Known rows, with every way that one mark hangs from another
j_361[j_199 j_381[j_355]]: [-0.55 -0.16  0.03 -1.17 -1.39 -1.06  0.67  1.12  0.70  0.24  0.34 -0.81
  0.83 -1.60  3.70 -0.98  3.01  0.34 -0.36 -0.54  0.17 -0.10]
j_381[j_361]: [ 0.63 -0.47  0.12 -2.94 -0.12 -0.92 -0.88  0.49  1.56  0.28 -0.11 -0.21
  1.77 -1.51  0.94 -0.76  1.78 -0.05 -0.06 -1.02  0.92 -0.17]
j_460[j_35 j_355]: [ 1.15 -0.58 -0.46 -0.65 -0.31 -2.00 -2.21  1.11  0.62  1.63 -1.87 -0.12
  3.42 -1.45 -1.62 -0.75  2.04 -0.71 -0.54 -2.60  0.22 -0.03]
j_35[j_381[j_54 j_355 j_361] j_460]: [-0.12  0.68  0.02 -0.22  0.88 -0.04  0.52  1.37  1.38  0.89  1.37  1.07
 -1.03  0.01 -0.82  0.56 -0.50  1.94 -0.84  0.40  0.32 -0.26]
j_199[j_361[j_381 j_460[j_35 j_355]]]: [ 0.41 -0.79 -0.91  2.36 -0.65 -0.94 -1.20  0.82  0.62  1.76 -0.16 -1.16
  7.27 -1.96 -1.50  0.08  5.18  1.10 -0.81 -0.21 -0.25 -0.38]
j_381[j_54]: [ 0.66  0.13 -0.50 -3.66 -0.10 -1.06 -0.90  1.13  1.49  0.93 -0.96 -0.25
  0.94 -1.08  0.83  0.88  0.96 -0.41 -0.39 -1.63  0.28 -0.42]
j_355[j_460[j_35[j_381[j_54]]]]: [ 0.03 -0.30 -1.32  1.07 -0.46 -0.84 -0.40  0.87  0.55 -0.22 -1.13  0.60
  3.34 -0.71 -2.71  0.13  0.62  0.46 -0.28  1.61 -0.46 -0.95]
j_35[j_381[j_361 j_943] j_460[j_355]]: [ 0.11 -0.69  0.49  1.29  0.29 -0.62 -0.21  1.09  0.40  1.28  0.94  0.70
  4.33 -1.21 -2.00 -2.24 -0.56  2.28 -0.86 -2.33  0.78  0.08]
j_35[j_381[j_54] j_460]: [ 0.31  0.57 -0.77  0.24 -0.21 -1.22 -0.35  0.96  0.84  0.98  0.76  1.20
  0.53 -0.74 -0.64  0.49 -1.26  0.74 -1.06 -0.35  0.56 -0.41]
j_361[j_460]: [ 0.56 -0.65 -1.15 -0.48 -1.07 -1.31 -1.69  0.77  1.54 -0.34 -0.79 -0.31
  2.59 -1.69  3.19  0.25  3.08 -0.49 -0.26 -0.93  1.37 -0.10]
j_381[j_54[j_199] j_361[j_460] j_943]: [-1.00 -1.11  0.28 -4.62 -0.03  0.75 -0.40  0.88  2.35 -0.61  0.74 -1.10
  1.69 -0.76  0.75  2.47  2.52  2.05 -0.11  0.82  0.24 -0.57]
j_460[j_35[j_381[j_355]]]: [ 0.55 -0.11 -0.31 -0.04 -0.38 -1.35 -0.18  1.41  0.47  0.65 -0.60  0.88
  0.41 -0.45 -0.58 -0.05  1.54  0.31 -0.21  0.87  0.84  0.28]
j_355[j_460[j_35[j_381[j_54 j_361]]]]: [-0.19 -0.42 -0.76  1.42  0.13 -0.08 -0.05  0.57  0.85 -0.31 -0.38  0.44
  3.15 -0.73 -3.92 -0.57  1.10  1.45 -0.12  2.19 -0.51 -1.11]
j_54[j_199[j_361[j_381 j_460]]]: [-0.33 -0.75 -0.67 -3.19 -2.17 -0.76 -0.15  0.07  1.17 -0.59  1.08 -0.71
  4.53 -1.77  2.58  2.71  3.87  0.60 -0.22  2.91 -0.14 -0.39]
j_460[j_35[j_381[j_943]] j_355]: [ 0.48 -0.99  0.14  0.43 -0.24 -1.22 -0.70  1.51 -0.20  1.73 -0.95  0.21
  4.57 -1.10 -2.98 -1.79  1.16  1.28 -0.33 -2.27  0.67  0.24]
j_361[j_381]: [ 0.27 -0.36 -0.29 -3.21 -1.52 -1.64 -0.12  0.88  0.65  0.52 -0.07 -1.07
  1.71 -2.06  2.37 -1.31  2.26 -0.02 -0.23  0.48  0.51  0.09]
j_943[j_460]: [ 1.10 -0.23 -0.16 -4.24 -0.02 -1.58 -0.88  0.61  1.04  0.49 -0.52 -0.26
  3.15 -1.64  2.92 -0.02  1.74 -0.77  0.54 -1.18  0.91 -0.22]
j_943[j_460[j_35]]: [ 1.09 -0.40 -0.24 -2.33  0.46 -1.75 -1.40  0.60  1.13  1.01 -0.82 -0.47
  3.15 -1.60  0.21  0.08  2.32 -0.44  0.15  0.08  0.78 -0.34]
j_943[j_460[j_35[j_381[j_54 j_361]]]]: [ 0.21  0.14  0.33 -1.64  1.29 -0.24  0.34  0.65  0.60  1.38  0.78  0.17
  1.74 -0.73 -3.18 -0.04  1.97  2.13  0.55  0.85  0.32 -0.99]
j_381[j_54 j_355]: [ 0.37  0.37 -0.20 -4.29  0.34 -0.73 -0.45  1.77  1.76  0.84 -1.03 -0.26
 -0.26 -0.32  1.73  1.50  1.36 -0.32 -0.30 -1.29  0.00 -0.11]
j_35[j_381]: [ 0.64 -0.05 -0.46 -1.50 -1.17 -1.64 -0.22  0.75  0.18  0.16 -0.15  1.00
  1.49 -1.22  1.05 -0.75  0.61 -0.24  0.12 -0.56  1.16  0.06]
j_35[j_381[j_54[j_199] j_361 j_943]]: [-0.89 -0.53  0.96 -5.67 -0.28  0.36  1.15  0.85  1.10 -0.15  1.30  0.29
  0.63 -0.36 -1.41  1.23  0.08  2.31  0.34  1.21 -0.03 -0.33]
j_355[j_460[j_35[j_381[j_943]]]]: [-0.11 -1.33 -0.69  1.47 -0.82 -0.82 -0.21  0.86  0.56 -0.59 -1.14  0.19
  5.64 -1.24 -1.76 -1.38  0.53  1.02 -0.33  1.84  0.40 -0.17]
j_943[j_460[j_35[j_381] j_355]]: [ 0.97 -0.28 -0.19 -0.66  0.16 -1.84 -0.86  0.99 -0.73  1.63 -0.64  0.70
  4.50 -1.09 -1.89 -1.06  1.97  0.49  0.56 -1.92  0.37 -0.37]
j_54[j_199]: [ 0.41 -0.49 -0.23 -6.11 -1.59 -1.90 -1.10  0.45  1.24 -0.82 -0.32  0.26
  0.67 -1.18  2.53  1.94  0.91 -1.33  0.05  0.64  0.36 -0.03]

Rows
[ 0.35 -0.94  1.07 -4.18  0.97 -0.12  0.04  0.67  1.65  0.67  0.31 -1.09
  4.39 -1.65  1.44 -1.15  1.88  1.51  0.51 -0.99  1.04 -0.08]  j_381[j_361 j_943[j_460]]
[-0.52 -0.94  0.83  0.22 -0.22 -0.07  0.00  0.37  1.62  0.17  0.51 -0.74
  3.71 -1.91  1.14 -1.57  1.73  1.32 -0.60 -2.55  0.88 -0.31]  j_381[j_361[j_199] j_943]
[ 0.17 -0.51  0.18 -0.22  0.45 -0.65 -0.42  1.86  0.12  2.14 -1.05 -0.02
  3.38 -0.57 -4.33 -0.77  0.89  1.86 -0.46 -2.48  0.10 -0.26]  j_460[j_35[j_381[j_54 j_943]] j_355]
[-0.41 -0.36  0.71 -7.25 -0.19 -0.34  1.07  0.98  0.44 -0.09  1.06  0.21
  2.16 -0.39  0.44  2.06  0.06  1.64  0.87  0.81  0.06 -0.41]  j_35[j_381[j_54[j_199] j_943[j_460]]]
[ 0.17 -0.26  0.67 -3.97  1.95 -0.08 -0.09  1.98  2.05  1.69 -0.84 -1.25
  2.42 -0.32 -0.55  1.29  2.07  1.35 -0.08 -0.25  0.14 -0.13]  j_381[j_54 j_355 j_943[j_460[j_35]]]
[-0.58 -1.20 -0.19  0.28 -0.37 -0.30 -0.07  1.91  1.47  0.81 -0.20 -2.10
  2.49 -1.37  1.47 -0.64  4.63  1.99 -0.71  2.31  0.88  0.42]  j_361[j_381[j_355 j_943] j_460[j_35]]
[ 0.31 -0.54 -0.06  0.81 -0.36 -1.37 -0.62  1.42  0.09  1.32  0.15  0.81
  4.41 -1.21 -0.86 -1.70 -1.01  1.32 -1.08 -2.65  0.84  0.28]  j_35[j_381[j_943] j_460[j_355]]
[ 0.20 -0.89 -0.49 -0.05  0.37 -0.43 -0.83  0.94  1.92 -0.64 -1.35 -0.18
  3.27 -0.81 -0.51 -0.27  2.35  0.09 -0.30  2.15 -0.27 -0.31]  j_381[j_355[j_460[j_35]] j_361]
[-0.28 -0.20  0.43 -0.42 -0.08 -0.38 -0.07  0.73  1.54  0.01  0.27  0.00
  1.21 -1.17  2.40 -0.24  2.40  0.41 -0.29 -2.18  0.44 -0.30]  j_381[j_355 j_361[j_199]]
[-0.49 -0.09 -0.09 -7.07 -1.67 -1.08  0.37  0.87  0.85  0.00  0.48 -0.83
 -0.32 -1.14  1.45  1.72  1.65  0.25  0.06  2.05 -0.75 -0.48]  j_361[j_381[j_54[j_199]]]
[ 0.41 -0.77 -1.06 -0.04 -0.30 -1.27 -1.21  1.22  1.61 -0.63 -2.03 -0.12
  3.34 -0.80  0.51  0.36  1.80 -1.02 -0.44  1.77 -0.23 -0.13]  j_381[j_355[j_460[j_35]]]
[-0.29 -0.55  0.65 -0.31  0.94  0.40  0.54  1.17  1.12  1.53  0.53 -0.18
  1.63 -0.65 -4.23 -0.82  1.12  2.71 -0.37  0.40  0.56 -0.32]  j_460[j_35[j_381[j_54 j_361 j_943]]]
[-0.07 -0.24  0.43 -4.21  0.79 -0.03  0.07  2.12  2.10  1.05 -0.96 -0.89
  1.15 -0.33  1.35  0.98  0.89  0.85 -0.52 -1.59  0.30  0.17]  j_381[j_54 j_355 j_943]
[-0.52 -0.69 -0.49 -2.45 -0.13 -0.10 -1.36  0.46  2.10 -0.26  0.49 -0.45
  0.36 -0.69 -1.41  3.05  3.55  1.21 -0.38  2.13 -0.03 -0.87]  j_381[j_54[j_199] j_361[j_460[j_35]]]
[ 0.49 -0.76  0.61 -2.96  1.35 -0.72 -0.36  1.64  1.73  1.13 -0.84 -1.11
  3.25 -0.91  0.79  0.26  2.27  0.87  0.04  0.11  0.75  0.30]  j_381[j_355 j_943[j_460[j_35]]]
[-0.02  0.25  0.22 -0.73  0.87  0.10  0.51  1.49  1.08  1.24  0.20  0.54
 -0.60  0.12 -3.08  0.43  1.78  1.83 -0.12  1.00  0.16 -0.31]  j_460[j_35[j_381[j_54 j_355 j_361]]]
[-0.82 -0.15 -0.30  0.08  0.17  0.54  0.21  0.81  1.87 -0.90 -0.55 -0.18
  2.91 -0.65  1.05  0.43  1.85  0.66 -0.35 -0.89 -1.12 -1.18]  j_381[j_54 j_355[j_460] j_361[j_199]]
[-0.11 -0.09 -0.52  0.63  0.01  0.16 -0.51  1.19  0.33  0.91  0.28  0.57
  2.88 -0.68 -1.50 -0.52  2.79  2.02  0.11 -2.62  0.16 -0.88]  j_35[j_381[j_54 j_361[j_460[j_355]]]]
[ 0.05 -0.25 -1.04 -0.86  0.28 -0.56 -0.89  1.57  1.86  0.08 -2.11 -0.38
  2.60 -0.36 -0.84  1.49  1.50 -0.27 -0.53  1.30 -0.85 -0.62]  j_381[j_54 j_355[j_460[j_35]]]
[-0.77 -0.66 -0.91  1.82 -2.13 -1.05 -0.33  0.38  0.71 -0.18  0.64 -1.14
  3.04 -2.43  4.03 -1.21  4.52  0.60 -0.57 -0.45  0.82 -0.60]  j_361[j_199 j_381 j_460]
[ 0.83  0.02 -0.70  1.41 -0.76 -2.04 -1.19  1.04 -0.29  1.19  0.17  1.41
  3.04 -1.21 -0.48 -1.02 -0.74  0.15 -0.85 -2.60  0.66 -0.05]  j_35[j_381 j_460[j_355]]
[ 0.58 -0.67 -1.16  3.10 -0.81 -1.49 -1.72  1.13 -0.29  0.97 -0.65  0.75
  4.03 -1.19 -1.49 -0.64  3.24  0.78 -0.32 -1.54  0.95 -0.23]  j_361[j_460[j_35[j_381] j_355]]
[-0.54 -0.16 -0.81 -0.42 -0.16 -0.22 -0.27  1.86  1.62  1.13 -0.32 -1.68
  0.08 -0.81  0.52  0.98  4.73  1.42 -0.70  2.13  0.06 -0.34]  j_361[j_381[j_54 j_355] j_460[j_35]]
[ 0.05 -0.07 -0.97 -2.86  0.00 -0.44 -0.43  1.53  1.79 -0.65 -1.89 -0.18
  2.49 -0.40  1.68  1.32  0.89 -0.57 -0.11  0.11 -0.86 -0.56]  j_381[j_54 j_355[j_460]]
[ 1.31 -0.47 -0.15 -2.18  0.50 -1.93 -1.87  0.96  0.39  1.77 -1.35 -0.33
  4.78 -1.48 -0.94 -0.62  2.62 -0.34  0.16 -2.49  0.22 -0.32]  j_943[j_460[j_35 j_355]]
[-0.39  0.56 -0.34 -3.72 -0.55 -1.06  0.28  1.34  0.95 -0.17  1.28  1.52
 -1.78  0.37  0.52  3.32 -1.27  0.75 -0.60  1.82 -0.30 -0.18]  j_35[j_381[j_54[j_199] j_355] j_460]
[ 0.24 -0.34  0.74 -3.81  0.47 -0.53  1.11  1.65  0.57  0.42  0.27  0.12
  2.96 -0.54  2.33 -0.49  1.06  1.47  0.77 -0.41  1.05  0.35]  j_35[j_381[j_355 j_943[j_460]]]
[ 0.24 -0.18 -1.14  2.51 -0.07 -0.82 -1.41  1.46  0.05  1.59 -0.97  0.44
  2.99 -0.64 -2.86  0.48  3.01  1.29 -0.40 -2.01  0.26 -0.72]  j_361[j_460[j_35[j_381[j_54]] j_355]]
[ 0.28 -0.71 -0.99  1.95 -0.86 -0.81 -0.74  0.39  1.23  1.01  0.38 -1.17
  5.72 -2.09 -0.28  0.69  4.95  1.16 -0.92  2.22  0.52 -0.36]  j_199[j_361[j_381 j_460[j_35]]]
[ 0.18 -0.37 -0.75 -3.28 -0.59 -0.32 -1.43  0.70  1.26  0.36 -0.27  0.16
  5.34 -0.68 -0.18  4.21  2.73  0.34 -0.41 -1.89 -1.02 -0.87]  j_381[j_54[j_199[j_361[j_460[j_355]]]]]
[-0.40 -0.61  0.39 -6.77 -0.57 -0.49 -0.28  1.14  1.80 -0.16 -0.25 -0.64
  1.14 -0.69  0.80  2.39  0.16  0.40 -0.19  0.02 -0.19 -0.11]  j_381[j_54[j_199] j_943]
[ 0.01 -1.30 -0.39 -0.33  0.01 -0.62 -0.74  1.56  1.85 -0.31 -2.02 -0.86
  4.62 -0.86  0.19 -0.12  1.41  0.14 -0.63  1.60 -0.08  0.14]  j_381[j_355[j_460[j_35]] j_943]
[-0.83  0.35  0.05 -1.79 -0.84 -0.42  0.99  1.45  0.98  0.82  0.28 -1.09
  0.19 -1.13  2.46  0.00  2.74  0.91 -0.50 -1.05 -0.54 -0.67]  j_361[j_199 j_381[j_54 j_355]]
[ 0.40 -0.57  0.46 -3.02  0.03 -0.88  0.57  0.99  0.24  0.47  0.35  0.02
  4.15 -1.35  1.47 -1.16  0.81  1.29  0.68 -0.75  1.24  0.09]  j_35[j_381[j_943[j_460]]]
